What can hang from each mark
genefu: bivi neni
neni: genefu vigam
pagip: baki zikon
balog: sivu
guzu: zikon
baki: pagip vigam
zikon: guzu pagip velamak
vigam: baki genefu neni
sivu: bivi
bivi: genefu sivu
velamak: guzu vigam zikon

Every row comes from one small tree of marks. The marks that hang from a mark follow it in brackets, in alphabetical order. Every link used is in the known rows. Which tree was each row made from?
In the rows, 128 means zero.
Known rows
genefu{bivi{sivu} neni{vigam{baki{pagip}}}}: [106 106 125 109 123 147 100  90  72 156  93 170  50 118 128 156 168 180
  61 139 168  76 136 122  93 119 119 158 148  90  59 148 205  77 127 105]
guzu{zikon{pagip{baki} velamak}}: [168 109 132 155 162 132  87 159 112 135 191 160 140 101 124 123 142 141
 141  81 171 134 140 109 110  97 120 107 177 143 106 110 165 165 109 114]
zikon{guzu pagip{baki{vigam{neni}}} velamak}: [172  74 131 193 155 119 104 120 133 147 127 157 107  84 149 129 138 152
  84  75 194 159 127  88  95  93 104 124 216 163  77 129 172  99  99 128]
zikon{velamak{guzu vigam{neni{genefu}}}}: [144  84  65 218 123 135 131  87 100 124 115 133 142 112 129 115  80 194
  99 135 181 114 127  86 134 103 109 109 138 112 128 122 128 150 117 108]
vigam{baki{pagip} neni{genefu{bivi{sivu}}}}: [112  66 116 182 136 139 106  76  59 129 100 212  92 122 111 160 114 192
  47 125 173  77 123 116 120 111 106 127 150  87  48 140 155 102 130 101]
baki{pagip vigam{genefu{bivi} neni}}: [111  71 117 139 160 111 116  83 124 118 103 168  82 134 139 158 133 182
  21 101 174 136 137 123 110 102 109 123 144 143  58 147 202 108 162 145]
neni{genefu{bivi{sivu}} vigam{baki}}: [ 96  90 131 151 119 155 104  38  87 137 124 190  79 112 125 162 124 172
  61 154 163 118 109 107 125 123 115 166 141  75  68 141 149  99 113  91]
genefu{neni}: [148 138 139 129 134 141 114 128 134 126  94 135 113 123 122 108 156 155
 110 135 153 129 143 126  94 106 108 144 120 128 130 126 151 116 141 138]
vigam{baki{pagip} genefu{bivi}}: [128 102 121 126 147 124 122 132 108 128 106 178  97 131 121 137 132 156
  46 124 170 116 120 120 113 109 139  99 136 110  58 141 178 146 143 155]
bivi{genefu{neni} sivu}: [124 132 130 154 129 161  95 151  97 124  80 160 112  97 117 123 175 173
 111 141 166 122 116 114  89 112 110 169 141 105  69 104 131  92 118 119]
vigam{baki}: [164 116 134 135 148 135 127 123 126 118 114 180 124 125 118 121 120 137
 115 141 166 129 109 111 111 125 123 129 117 104 106 118 142 172 131 144]
sivu{bivi{genefu{neni{vigam{baki}}}}}: [134 150 130 122 120 133 102 111 119 124  97 130  88 107 144 121 155 196
 112 158 174 155  98 104  89 152  98 172 145  68  54 124 114 119 134 121]
pagip{baki{vigam} zikon}: [137  95 154 146 172 126 120  76 151 124 137 136 148 128 145 140 161 155
 112 119 186 133 140 140 106 119  91 113 130 155  99 117 168 179 127 153]
balog{sivu{bivi{genefu}}}: [129 128 133 156 157 135  89 140 124 108 103 136 139 128 156  80 131 162
 153 125 167 165  94 105 115 147  90 127 148 111  76  87  86 146 166 161]
velamak{guzu vigam{genefu neni} zikon}: [144  87  31 182 125 126 147 121 131 103 114  94 135 118 131 115  80 195
  39 130 198 123 123 109 148 117 131 102 133 135 116  86 150 156 152 140]
genefu{bivi{sivu} neni}: [104 121 134 133 128 158  77 133 106 148  83 161  86 119 123 129 177 171
  86 134 160 122 140 125 106  96 120 138 127 115  91 119 167  69 128 118]
baki{vigam{neni}}: [147  84 134 146 161 122 121  72 140 109 111 168 110 127 136 142 119 160
  89 118 169 149 125 116 107 114  96 153 120 140 105 124 166 132 151 133]
guzu{zikon}: [151 115 131 132 164 131 109 129 117 111 137 179 134 130 109 122 130 136
 126 124 147 123 127 117 119 112 114 140 126 134 128 102 154 181 151 115]
sivu{bivi{genefu{neni{vigam}}}}: [120 152 135 124 115 138  91 113 129 122  97 110  97 113 155 115 158 192
 120 157 161 162 111 108  80 143  86 175 149 102  73 123 112  98 138 129]
bivi{genefu{neni{vigam}} sivu}: [111 129 130 135 118 162 101 109  95 128  92 149  89  94 132 134 169 178
 100 150 163 122 116 109  85 126 104 200 145 100  70 117 148  75 110 101]
sivu{bivi{genefu{neni{vigam{baki{pagip}}}}}}: [131 137 125 122 122 127 111 111 100 127  96 129  86 117 143 132 159 193
 107 153 171 116 105 108  72 157  89 166 163  80  44 139 131 123 144 129]
bivi{genefu sivu}: [121 112 130 161 142 163 100 147  98 113 100 184 135 106 124 132 138 151
 123 148 164 133  95 104 100 124 113 155 138 112  63  95 119 128 112 133]
neni{genefu{bivi}}: [102 113 142 167 128 144 101  81 131 129 119 160 121 129 113 126 131 157
  86 143 149 139 124 119 124  97 103 116 132 116 107 146 114 112 138 121]
vigam{baki neni}: [171  99 123 148 153 125 128 118 111 110 102 197 113 118 119 119 102 165
  94 122 176 130 118 115 121 119 119 130 114 102 100 113 148 157 132 128]
guzu{zikon{velamak{vigam{neni}}}}: [163  83  95 151 154 119 111 138  80 121 123 180 139 112 118 120  88 169
 127 108 175 100 135  84 137 100 127 110 152 113 131 110 172 165 129 102]
velamak{guzu vigam{genefu} zikon{pagip{baki}}}: [144 104  42 181 119 133 135 141 153 123 186  51 148 100 147 121 103 179
  46 108 212 131 121 126 139 120 131  81 169 159 105  94 137 173 134 149]
zikon{pagip}: [157 121 139 145 143 138 104 134 143 122 170 168 123 111 122 115 125 127
 103 150 157 156 112 118 103 108 114 132 146 146 121 120 151 151 124 151]
neni{vigam{baki genefu{bivi{sivu}}}}: [108  97 118 113 135 149 107  92  94 135 114 191  69 113 143 162 123 168
  37 139 170 141 111 110 123 122 147 155 133  91  51 120 196 110 113 122]
genefu{bivi neni}: [118 136 139 126 127 141  86 129 134 145  90 140  92 124 119 107 176 166
  93 132 155 135 142 130 107  91 117 121 120 122 114 140 153  86 143 126]
sivu{bivi{genefu}}: [128 135 134 153 137 138  89 154 135 110 106 143 142 124 143 114 129 161
 145 152 164 172  91 100  94 139  91 129 141 113  69 101  82 150 141 158]

Write each row's tree
[152 119  86 169 163 133  97 132 133 121 197 165 119 112 108 112 139 142
 104 137 155 145 116 125 116 110 120 141 129 153 128  91 165 203 142 102] | velamak{guzu{zikon{pagip}}}
[162 122 106 160 136 125 127 158 114 148  65 139 129  90 123  94 151 164
  70 160 178 113 143  81 114  85 141  91 197 132 115 127 205 123  90 164] | pagip{zikon{guzu velamak{vigam{genefu{neni}}}}}
[110  84 114 150 144 146  91 133  95 119  92 194  90 117 138 142 117 187
  36 113 171 148 130 118 129  93 133 129 130 125  60 104 181  90 124 132] | vigam{genefu{bivi{sivu}} neni}
[125  98 119 142 147 128 102 130 123 116  97 175  99 126 133 122 116 183
  40 111 165 161 134 123 131  93 129 112 120 129  83 124 167 107 138 137] | vigam{genefu{bivi} neni}
[124 117 117 130 125 151 118 106  64 132  91 168  80  97 121 148 168 184
  88 147 171  76 110 110  77 139 110 190 160  77  40 131 170 100 117 104] | bivi{genefu{neni{vigam{baki{pagip}}}} sivu}
[ 93 120 134 114 117 158  81  91 103 151  96 152  60 117 139 140 169 177
  75 141 155 121 140 124 104 109 116 169 134 111  92 133 186  53 123 100] | genefu{bivi{sivu} neni{vigam}}
[166 103  65 172 137 135 132 136 110 142 117 142 135 107 125 114  98 153
 128 145 188 114 105  83 123 123 143  95 123  97 117 110 151 194 113 136] | zikon{velamak{guzu vigam{baki}}}
[ 81  94 140 156 116 161  95  39  98 135 122 173  86 121 133 155 126 167
  68 154 152 125 120 111 118 115 101 168 145 105  88 138 148  77 117  97] | neni{genefu{bivi{sivu}} vigam}
[103  64 114 146 158 133  97  85 114 119  96 189  79 120 146 170 130 188
  24 106 180 160 125 118 123 101 122 148 131 127  47 114 198  88 139 131] | baki{vigam{genefu{bivi{sivu}} neni}}
[ 87  55 133 192 141 142  93  35 108 129 112 151 103 119 148 178 136 207
  49  76 191 126 141 132 126 105  84 136 145 124  53 132 134  82 134  91] | pagip{baki{vigam{neni{genefu{bivi{sivu}}}}}}
[166  83  98 143 140 121 137 116 103 112 107 170 125 117 124 122  72 177
  83 125 188 102 113 108 136 124 124 112 124  96 115 122 143 184 133 128] | velamak{vigam{baki neni}}
[ 91  95 120 125 144 138 101  91 108 139  90 149  68 125 139 172 187 178
  26 118 174 111 144 127  89 104 115 151 152 134  49 143 220  69 152 143] | baki{pagip vigam{genefu{bivi{sivu} neni}}}
[142  94 112 185 173 132 112  94 143 144 136 123 150 117 148 130 176 162
 137 121 191 140 142 116 102 109 106  96 130 155  94 103 184 176 105 145] | pagip{baki{vigam} zikon{velamak{guzu}}}
[128  80 106 147 148 139 101 130  83 122  92 214  82 112 128 148 112 193
  29 114 182 140 120 117 135 105 145 124 125  92  42 104 181 111 118 126] | vigam{baki genefu{bivi{sivu}} neni}
[141  74 135 193 144 123 117  38 145 112 179 136 120 104 142 151 122 187
  55  91 189 149 133 139 113 108  76 145 164 144  90 139 130 130 132 111] | zikon{pagip{baki{vigam{neni{genefu}}}}}
[166  99 115 179 126 135 110 170 121 157 135 123 139  83 148 108 108 136
 106 101 194 120 117  82 113  99 125  81 224 153 111 133 143 141  85 145] | zikon{guzu pagip{baki} velamak{vigam}}
[121 145 133 127 135 135  89 101 120 121  95 102  95 119 168  83 163 190
 129 128 165 154 114 110 101 150  84 172 155 100  84 110 115  95 166 129] | balog{sivu{bivi{genefu{neni{vigam}}}}}
[131 150 129 150 146 134  85 144 124 118  84 109 119 123 152  72 168 185
 143 122 167 154 115 115 106 138  87 141 148 104  80  98  98 112 171 150] | balog{sivu{bivi{genefu{neni}}}}
[163  85  92 151 138 127 131 142 101 117 101 156 134 109 138 123  72 175
  81 113 182 133 132  85 130  99 138 102 149 117 111 119 172 137 113 155] | zikon{velamak{vigam{genefu neni}}}
[151 102  81 146 120 129 134 138 148 116 175 111 137 100 125 125  93 147
  49 151 188 134 107 101 134 113 138 102 179 137 117 109 153 144 139 170] | velamak{vigam{genefu} zikon{pagip}}
[117  87 115 134 148 141 110 135  78 132 101 197  91 123 126 160 131 162
  43 126 174 105 119 115 110 113 140 118 144 105  34 122 191 130 130 151] | vigam{baki{pagip} genefu{bivi{sivu}}}
[154 105 144 151 163 132 115 139 102 139 120 190 148 129 114 115 150 131
 147 166 158  97 142  99  86 103 112  93 159 139 108 126 201 151 104 172] | baki{pagip{zikon{velamak}}}
[164 100  70 175 153 132 130 129 108 146 128 161 149 107 116 105 121 162
 130 177 191 106 117  90 131 118 140  74 123 103 116 102 178 216  94 148] | pagip{zikon{velamak{guzu vigam{baki}}}}
[128 124 123 130 124 156 112 104  84 130  93 170  81  86 122 140 166 183
  91 151 172 114 104 106  91 136 117 198 141  68  51 119 151  98 106  94] | bivi{genefu{neni{vigam{baki}}} sivu}
[169  82  33 189 125 120 135 121 126 126 171 130 119  95 113 112  87 183
  58 149 210 117 100 106 145 126 133  99 151 111 110  92 149 172 138 119] | velamak{guzu vigam{baki neni} zikon{pagip}}
